In the rows, 128 means zero.
Known rows, with every way that one mark hangs from another
[U [K F J T]]: [134  88 125 123 170 103 116 171 183 122 141 164 139 131  92 194 115 111
 164 122 123]
[K F J M T U]: [153  90 155 156 180 112 102 185 158  95 140 183 160 127  84 202 137 112
 197 105  87]
[F [K M] [L U]]: [122 130 195 136 179  96 113 120 106 121 116 104 117 129 106 141 140  84
 200 169 135]
[U L]: [123 121 136 130 117 118 117 134 132 118 128 100 112 131 108 130 130 114
 123 127 139]
[F [K J M] [L U]]: [125 118 196 133 182 102 108 127 112 120 107 129 136 130 108 155 134  92
 214 154 141]
[K J]: [131 117 129 123 131 135 122 134 134 129 120 155 147 128 128 142 124 137
 142 112 135]
[F L]: [117 126 158 129 137 111 123 111 126 133 123 110 121 139 115 128 125 102
 151 141 149]
[F [K J M T U] L]: [137  93 185 140 213  99 120 157 152 112 124 154 167 124  92 202 127  89
 226 129 113]
[L [F [K J M T U]]]: [142 106 161 139 201 102 115 166 155 115 124 168 165 125 105 214 141  97
 207 121 114]
[K F]: [130 124 132 131 125 122 123 137 122 122 132 133 120 132 108 137 138 117
 135 131 140]
[F [K J M T] [L U]]: [125 108 198 134 210  91 104 144 147 124 117 147 145 120  96 180 129  86
 222 150 129]
[T [K F [U L]]]: [148  99 138 147 127 121 108 157 155  99 142 120 118 151  68 158 162  86
 142 113  99]
[F [L [U [K M T]]]]: [125 101 183 149 196  78  97 148 178 120 142 111 121 142  88 180 121  77
 203 158 104]
[L F [U [K M T]]]: [126 114 158 147 186  80  95 156 178 122 141 126 116 143 103 196 134  85
 183 148 105]
[M [K J]]: [139 116 120 120 131 119 138 147 168 126 124 165 150 126 136 180 122 143
 153 126 121]
[F [L U]]: [111 125 182 129 142  99 110 103 117 138 121 106 110 145 106 118 137  93
 152 147 146]
[L F]: [118 138 136 129 124 115 121 121 130 137 122 126 121 140 129 144 137 110
 131 133 154]
[C J]: [127 127 127 138 120 141 133 127 108 134 117 141 118 117 128 116 119 145
 126 114 144]
[M K]: [135 127 119 128 127 113 142 139 165 126 133 139 134 127 136 165 128 133
 141 144 113]
[U [K F J]]: [132  98 124 124 141 114 122 155 143 119 132 146 131 137 100 171 122 119
 155 124 138]

Rows
[150  82 164 159 169 101  88 190 159  87 141 154 143 131  64 206 140  96
 192 105  96]  [K F J M T [U L]]
[137 104 182 145 209  93 124 151 146 112 132 129 150 126  90 186 133  78
 216 144 105]  [F [K M T U] L]
[129 102 158 140 188  88  90 164 183 121 133 151 132 143 103 208 130  94
 199 132 111]  [L F [U [K J M T]]]
[135  87 167 146 192  88 103 173 181 112 138 149 144 139  78 214 113  88
 220 142 120]  [U [K [F L] J M T]]
[129 109 136 112 181 120 135 153 158 132 121 167 158 108 119 171 119 121
 166 125 135]  [F [K J T]]
[123 113 170 122 165 100 139 116 107 129 119 106 136 139 105 145 137  85
 173 141 143]  [F [K U] L]
[130 115 163 136 183  97 102 168 162 114 118 138 141 118 100 207 133  90
 194 136 144]  [U [L [F [K J M T]]]]
[153 103 154 158 143 123  94 166 167  95 127 142 143 153  88 195 157  89
 183 103  96]  [T [K J M [U [L F]]]]
[130  96 150 143 173  89  89 179 196 108 134 130 131 138  94 223 119  92
 188 126 128]  [U [K J M T] [L F]]
[118 112 188 131 142  98 102 119 115 134 117 137 115 146  87 140 141  92
 171 136 163]  [K [F [L U]] J]
[150  85 134 132 165  94 127 176 189 116 142 192 157 133  92 219 137 116
 177 113  98]  [M [K F J T U]]
[131  98 160 129 165  83 126 156 198 129 130 173 144 135  92 210 124 102
 189 142 138]  [M [K [F L] J T]]
[138  84 165 133 173  79 127 161 193 123 138 173 153 143  78 223 134  93
 197 127 120]  [M [K [F L] J T U]]
[144 100 126 126 139 111 139 151 164 117 129 169 162 136 123 189 133 135
 162 110 103]  [M [K J U]]
[141 100 135 149 182  97 107 181 176 102 154 141 130 129  92 201 122 103
 185 147  94]  [U [K F M T]]
[129 123 176 132 196  98 102 153 150 127 117 158 141 121 110 194 142  93
 203 143 133]  [L [F [K J M T]] U]
